What can hang from each mark:
Q: H K
B: H K
K: B D Q R Y
Y: H K
D: H K
H: Y
W: R
R: K

Known rows, with every way that one mark hangs from another:
W[R[K[B Y[H]]]]: [ 0.46 -2.75  2.38 -1.59 -0.77  1.41  2.30  2.55  2.03  0.30 -4.93  4.74
 -2.72  1.25  1.24 -1.43 -1.11  0.52 -1.89 -2.06  0.34  1.45 -2.62]
Q[H[Y]]: [-1.20  4.39 -1.13  3.21  1.90 -2.59 -1.54 -1.11  4.74  1.70  1.49 -2.67
  1.19 -0.90  1.84  0.95  1.63  2.08 -0.11  0.22 -0.04 -0.47 -1.71]
H[Y[K[B D R]]]: [-0.72  1.29 -2.03 -2.19  1.44 -0.49  1.23 -0.52 -2.26 -3.53 -0.71 -0.45
  1.61  2.02 -1.23 -2.71 -0.66 -5.40  0.73 -2.92  1.87 -2.25  0.09]
R[K[B[H] D]]: [-1.69 -1.86  1.71 -1.29 -0.07  3.56  1.57 -1.05  1.26  3.07 -0.14 -0.18
  0.76 -5.50 -1.92  1.52  1.80 -2.73 -3.44  0.48  0.01 -0.33 -2.23]
H[Y[K[B D]]]: [-0.71  0.62 -3.91  0.83  0.19 -1.19  1.43  1.27 -1.79 -2.50 -2.19  0.03
  3.67  1.15  0.61 -0.94  0.22 -4.25  0.30 -2.23 -0.38 -1.77 -1.72]
Y[H K[B D]]: [-0.93  0.90 -3.79  0.03 -2.85  0.59 -0.38 -2.87 -2.10 -0.47 -2.14  3.17
  3.54  0.65  3.05  0.45  1.66 -3.72 -1.55 -2.30 -2.22  0.20 -0.56]
R[K[Q Y[H]]]: [-2.04 -3.44  2.87  0.63 -0.35  1.56 -0.63 -0.50 -0.69  0.68 -1.83  1.57
 -2.52  1.24  0.70  0.26  0.64  1.92 -2.70  1.57  0.51  3.41 -1.43]
B[H]: [-0.35  2.54 -2.71  2.71  1.37  2.51 -2.05 -3.99  3.25  4.23  1.84  0.29
  1.53 -5.10  1.11  1.73  3.45  2.66 -1.84  1.04 -1.60  1.63 -0.88]
H[Y[K[D]]]: [-0.98  1.90 -6.41  1.96  2.44 -0.69 -1.14 -0.50 -0.50 -1.41 -1.53 -0.84
  4.01 -1.33  1.96  1.63  3.34 -3.61 -1.04 -3.20 -1.61  1.15 -3.15]
K[B D[H] Q]: [-0.21 -2.51  1.24  1.05 -4.19 -2.42  2.17  3.79 -3.52 -0.21  0.57 -2.90
  1.38 -0.68 -1.31 -3.14 -2.10 -1.71  2.36  1.97 -2.85 -3.94  6.62]
D[H K]: [-0.22 -0.62 -5.71  2.51  2.73 -0.13  0.25  2.70 -0.34  2.00  1.02 -2.14
 -1.66 -8.43  1.15  2.01  4.42  2.89 -3.42  2.88 -3.68  3.02  2.57]
D[K[Y]]: [-0.56 -3.03 -1.65  0.54  2.50  1.85  1.81  2.92 -0.27  0.70 -0.89  1.17
 -3.76 -3.00  0.20  2.54  1.00  2.98  0.04  2.75 -1.48  3.76 -4.02]
W[R[K[D Y]]]: [ 1.08 -3.75  0.77 -1.76  1.14  1.92  2.48  4.23  1.56  0.55 -3.53  1.29
 -2.00 -2.16 -0.98  3.21  0.68 -2.34 -0.27 -3.78 -1.64  2.10 -6.32]
R[K[B Q Y]]: [-0.48 -5.73  5.78 -0.29 -2.51 -0.03  4.34  4.73 -2.55 -1.17 -0.93  0.88
 -3.41  3.60 -4.62 -0.56 -3.32  1.68  0.58  3.25  2.96  0.42 -2.42]
K[Q[H] R]: [ 0.95  3.30  4.40  0.12 -1.24 -1.66 -2.35 -2.30  2.34  0.99  5.07 -2.07
 -0.69  1.95 -1.70  0.62 -0.44  2.08  2.02  0.27  1.15  0.15  2.69]
W[R[K]]: [ 3.42  1.16 -2.09  1.15  0.69  1.41  0.65  3.63  4.00  2.86 -2.44  1.29
 -1.01 -5.34 -0.33  3.27  4.88  0.85 -2.53 -4.16 -1.52  5.23 -4.03]
Y[K[B[H] D R]]: [-0.29  0.98 -1.24 -2.84  1.01  2.27 -0.59 -5.18 -0.71 -1.05  2.82  1.33
  2.91 -0.09 -2.02  0.48  0.08 -3.90 -1.43 -1.74  1.39 -1.71  0.64]
B[K[D Q]]: [ 3.71  2.39 -1.32  0.79 -3.72 -0.79 -3.40  0.03 -1.64  1.71 -0.13 -1.87
  1.06 -0.14  1.57  3.09  1.25 -0.44  3.47 -2.28 -1.95  0.32  0.31]
K[Y]: [-0.87 -1.39 -1.49  1.62 -0.34  0.40  2.17  0.48 -1.06  1.09 -0.40  0.92
 -2.14  0.20 -1.09  1.62 -0.35  3.04  1.87  2.23 -0.26  1.10 -4.76]
Q[H[Y] K]: [ 0.64  7.17 -0.91  2.02  0.35 -3.03  0.10 -1.71  5.85  2.13  0.52 -2.52
  1.96 -1.60  2.42  2.37  0.21  4.14 -0.33  3.46  0.34 -3.40 -1.03]
Y[H K[Q]]: [ 0.48  2.20 -3.93  3.41 -1.37 -0.18 -4.25 -3.46 -0.68 -0.31 -0.32  2.58
  3.50  1.92  3.72  0.99  3.39  1.18 -2.40 -1.53 -2.10  4.28  1.84]
H[Y[K]]: [-0.20  3.01 -7.15  3.70  2.97 -1.23 -1.26 -0.63  0.37 -1.27 -0.71  0.04
  2.88 -0.53  1.56  1.37  3.71  0.41 -2.33 -1.65  0.16  2.61 -3.06]
Y[K[B D Q R]]: [ 1.52 -0.51  1.50 -2.35 -2.80 -0.33  0.53  0.30 -4.18 -3.10  1.31  0.72
  1.86  4.13 -3.00 -1.33 -1.88 -4.32  2.45 -2.18  1.02 -1.05  2.74]
D[H[Y] K[B Q]]: [-0.44 -2.54  0.16  2.13  2.20 -2.65  0.75  6.73 -0.93 -1.76 -0.69 -3.31
 -0.68 -2.62  1.07 -5.76 -0.76  1.42 -0.53  3.62 -1.59 -1.21  8.69]
Y[H K[B D R]]: [-0.77  1.81 -2.15 -3.04 -1.64  1.36 -0.61 -4.65 -2.83 -1.37 -0.81  2.60
  1.59  1.54  1.21 -1.17  0.71 -4.72 -0.99 -3.18  0.08 -0.34  1.15]

Rows:
[ 1.85  0.15  1.65 -0.89  1.64  2.23 -1.61  2.23 -0.15  0.70  1.51 -1.07
 -3.09 -3.29 -0.49 -0.88  2.20  1.53  0.98  0.39 -1.02  4.47  3.93] -> D[K[Q R]]
[-0.27  2.20 -4.58  1.66 -2.34 -0.10 -0.60 -2.86 -1.32 -0.16 -1.53  4.10
  2.45  1.43  2.64  0.37  1.89  0.28 -2.83 -0.71 -0.46  1.64 -0.75] -> Y[H K[B]]
[ 0.15 -1.45 -0.15 -0.47  1.49  1.91 -0.18  0.51  3.16  1.32 -4.29  3.84
 -2.48 -1.15  2.48  1.17  2.03  1.34 -3.29 -2.85 -0.81  4.04 -3.99] -> W[R[K[Y[H]]]]
[-1.24 -2.49  3.51 -2.39  2.14  2.82 -2.27 -0.89 -0.94 -0.88 -0.36  1.55
 -4.50  0.73  2.41 -2.94 -0.64  1.79  0.33  1.45 -0.54  3.41  3.89] -> D[K[Q R Y[H]]]
[ 0.24  0.57 -0.34 -1.11 -2.34  0.75  4.00  0.01 -0.74  1.34 -2.14 -0.17
 -0.36 -1.19 -0.09  3.27 -2.36  1.13  2.53  4.01 -1.41 -3.39 -4.46] -> Q[K[D Y]]
[-0.26 -1.69  8.90 -2.46 -2.74 -2.72  1.93  0.18 -0.51 -2.05  4.05 -0.35
 -2.96  8.41 -4.37 -2.26 -7.16  2.38  4.89  3.00  4.34 -4.05  1.84] -> K[B Q[H] R Y]
[ 1.08 -3.58  3.21 -1.79  1.65  2.13  2.31  2.01  3.96  0.65 -1.59  3.53
 -1.50 -0.37 -2.08  0.43 -2.00  1.48 -2.08 -0.61  1.74  0.04 -3.16] -> W[R[K[B[H] Y]]]
[ 2.84  4.23 -2.99 -2.53 -1.06  0.70 -2.41 -3.14 -1.68  1.86  0.77 -1.86
 -1.53 -2.29  0.16  2.97  2.17 -1.65  2.41 -3.39  0.72 -0.15 -1.74] -> B[K[D R]]
[ 1.25  1.44  5.01  1.77 -4.68 -3.04  0.35  1.45  1.82  1.02  2.90 -0.81
  0.98  3.69 -1.34 -0.10 -2.71  2.63  3.01  2.04  0.37 -2.06  2.03] -> K[B Q[H]]
[-0.20  3.79 -5.41  0.73  4.17 -0.56 -1.48 -2.31 -0.25 -2.07  0.82 -0.40
  1.02  0.23 -0.22 -0.49  3.08 -0.81 -1.91 -2.64  2.28  2.03 -1.11] -> H[Y[K[R]]]
[ 0.14 -4.06  6.89 -0.40 -0.97 -1.93  1.74  4.24  0.72 -1.42  2.12  0.33
 -2.72  4.37 -1.33  0.49 -5.09  3.51  2.47  4.56  0.60 -0.76  1.06] -> D[K[B Q[H] Y]]
[-1.37  3.21 -6.59  3.51  5.26  0.53 -3.63 -4.65  3.12 -0.39  1.16  0.19
  4.87 -2.00  2.28  1.28  3.72  0.85 -4.44 -1.11  0.26  1.71 -1.44] -> B[H[Y[K]]]
[ 0.23  0.65  1.70 -3.20 -2.62  1.43  2.77  0.28 -2.03  0.90 -0.11 -0.72
 -1.47 -1.18 -2.40 -2.36 -1.01 -3.58  3.54 -0.96 -0.09 -2.40  0.53] -> K[B D R]
[ 0.41  5.17 -2.43 -2.30  4.27  1.56 -5.56 -6.29  2.23  1.33  1.31 -3.20
  0.79 -3.00  2.59 -0.27  1.67 -2.42  0.09 -3.37  1.66 -2.46  1.20] -> B[H[Y] K[D R]]
[-0.42 -4.73  5.16 -1.05 -4.44 -0.36  3.58  4.01 -3.67 -1.30 -1.39  0.29
 -0.63  4.85 -2.16 -2.64 -5.64 -1.54  5.89  1.92 -0.70 -3.31  0.01] -> K[B D Q Y]
[-2.22  1.44  2.22 -2.79  2.79  2.24 -0.42 -3.09  1.79  0.48  0.07 -2.01
  1.05 -1.90 -0.06 -5.61 -1.27 -4.11  1.07 -1.04  1.08 -4.76  3.37] -> K[B[H[Y]] D R]
[-1.01  2.13 -6.39  1.36 -0.68  1.24 -2.78 -4.68 -0.94  0.77 -1.51  2.30
  3.84 -1.75  4.43  3.16  4.67 -3.07 -2.89 -3.08 -3.54  2.98 -1.98] -> Y[H K[D]]
[ 0.60  2.57 -2.06  1.04  2.82 -1.35 -2.96 -0.91 -0.83 -3.28  1.32 -1.07
  1.69  3.12 -0.59 -2.16  1.14 -0.58 -0.24 -2.49  2.05  1.78  2.58] -> H[Y[K[Q R]]]
[-0.35 -0.62  0.45 -0.77 -0.66 -0.93 -0.59  0.28 -3.08 -0.09  2.74 -4.42
 -0.22 -2.40 -1.79 -2.34  0.09 -2.21  1.36  0.24 -1.84 -1.92  7.03] -> K[D[H] Q R]
[-0.31 -2.63  0.59 -2.03  0.95  2.77  0.07  0.61  2.20  1.09 -5.08  2.70
 -1.38 -2.08  2.90  1.43  1.52 -2.63 -2.08 -4.41 -2.67  2.47 -4.17] -> W[R[K[D Y[H]]]]
[-1.38  3.82 -2.03 -1.00  3.67 -2.14 -2.43 -4.21  1.72 -2.44  3.35 -2.41
  2.70  1.54  0.39  2.20  1.43 -3.77 -1.18 -3.54  1.51 -1.18 -1.53] -> Q[H[Y[K[D R]]]]
[-0.41 -0.80 -3.34  3.54  0.45 -5.08  0.22  3.05 -2.91 -4.30  0.76 -1.84
  3.46  3.42 -0.44 -3.77 -1.46  0.55 -1.58  1.44  0.99 -2.53  6.24] -> D[H[Y[K[B Q]]]]
[ 3.37  4.60  0.31 -0.61  0.50  0.97 -6.32 -5.85  1.24  1.78  4.06 -1.14
 -0.27 -0.05  0.28  0.85  0.68  2.84  0.66 -1.18  2.30  0.38  3.85] -> B[H K[Q R]]
[-1.66 -0.16  4.33  0.95  1.47 -1.57 -1.65  1.34  3.35  0.32  1.07 -4.52
  1.42 -1.10  0.36  1.52  1.33 -2.81 -1.50 -1.04  0.02 -0.04 -0.65] -> R[K[D Q[H[Y]]]]
[-2.12 -1.59  0.96  0.14 -2.69  0.45  2.23 -1.04 -1.42  0.68 -2.74  3.38
 -1.83  3.02  1.72 -2.78 -2.59  1.95  1.28  2.45  0.15 -1.37 -1.31] -> K[B Y[H]]
[-1.55 -5.56 -1.13  0.04  1.27 -1.23  4.52  5.07 -3.00 -1.34  0.11 -0.32
 -3.89 -2.06 -1.54 -0.82 -2.29  2.95 -0.77  5.76 -0.68 -1.12  1.72] -> D[H K[B Y]]
[-0.84 -3.35  5.25  0.33 -1.46  0.55  0.80 -0.10 -0.07 -0.24  1.28  1.47
  0.13  4.15 -1.83 -2.91 -5.13  3.10  2.55  4.03  1.10 -2.71  1.90] -> K[B[H] Q Y]
[ 1.45  2.60 -1.06  3.59 -1.30 -3.44 -3.14 -1.91  1.45 -0.93  4.53 -0.09
  3.75  3.69 -0.18  5.20  1.22  2.48 -1.11 -0.37 -0.10  2.27 -0.75] -> Y[K[Q[H]]]
[-0.78 -2.26  0.18 -1.78 -3.50 -2.17  6.79  2.15 -3.29 -0.74 -1.13 -1.47
 -0.66 -0.29 -1.92 -0.03 -5.85  0.89  1.60  6.90 -0.52 -8.38  1.18] -> Q[K[B D[H] Y]]
[-0.37 -4.38  0.81 -0.54  0.36  1.18  4.20  4.77 -1.53 -0.31 -1.61  1.97
 -4.03 -0.48 -1.04 -0.04 -2.02  2.57  1.38  3.83 -0.20  0.96 -2.48] -> D[K[B Y]]
[ 1.04 -2.15  3.68  1.02 -3.31  0.27  2.43  4.42 -0.97  1.17 -0.65  0.00
 -1.41 -0.51 -3.48 -0.39  0.59  0.93 -0.71  1.59  1.25  1.79 -0.16] -> R[K[B Q]]
[-0.48 -5.16  5.03 -0.70  1.44  2.15  0.41  2.30  0.53 -0.52  0.81  1.61
 -1.65  0.93 -0.42 -2.01 -3.72  3.22  0.88  4.59 -0.02  0.06  2.86] -> D[K[B[H] Q Y]]
[ 4.53  4.32 -0.32 -0.56 -2.03 -0.90 -3.95 -1.80 -1.55  0.82  2.09 -1.46
 -1.94  1.37 -0.64  1.00  0.57  2.39  2.86 -1.89  2.15  1.19  2.14] -> B[K[Q R]]
[-1.26 -4.67  2.36 -0.67 -1.15  0.73  5.79  3.31 -1.94  0.44 -1.44  1.43
 -4.17  0.63 -4.44  1.21 -1.44  1.58 -1.06  3.08  3.10  0.57 -6.08] -> R[K[B Y]]
[-1.08  1.98  3.13  1.86 -0.05 -2.78 -2.58  0.32  3.13  0.28  1.22 -4.17
  2.99  1.11  2.17 -0.68 -0.43 -1.88  2.71 -0.92 -1.97 -2.28  1.96] -> K[D Q[H[Y]]]
[-0.10  1.48 -1.01 -3.76 -0.36  1.19 -3.00 -6.10 -2.49  0.25 -1.07  0.54
 -3.01  1.88  2.94  1.01 -0.88 -1.50  1.73 -2.14  1.16 -1.18 -1.78] -> B[K[D R Y[H]]]
[ 1.13  0.78  1.12 -0.01  3.83  1.54 -0.29  2.25  6.69  1.29 -2.75  0.91
  1.23 -3.64  0.64 -2.82  1.30 -0.25 -3.46 -2.97  0.83  0.13  0.21] -> W[R[K[B[H[Y]]]]]
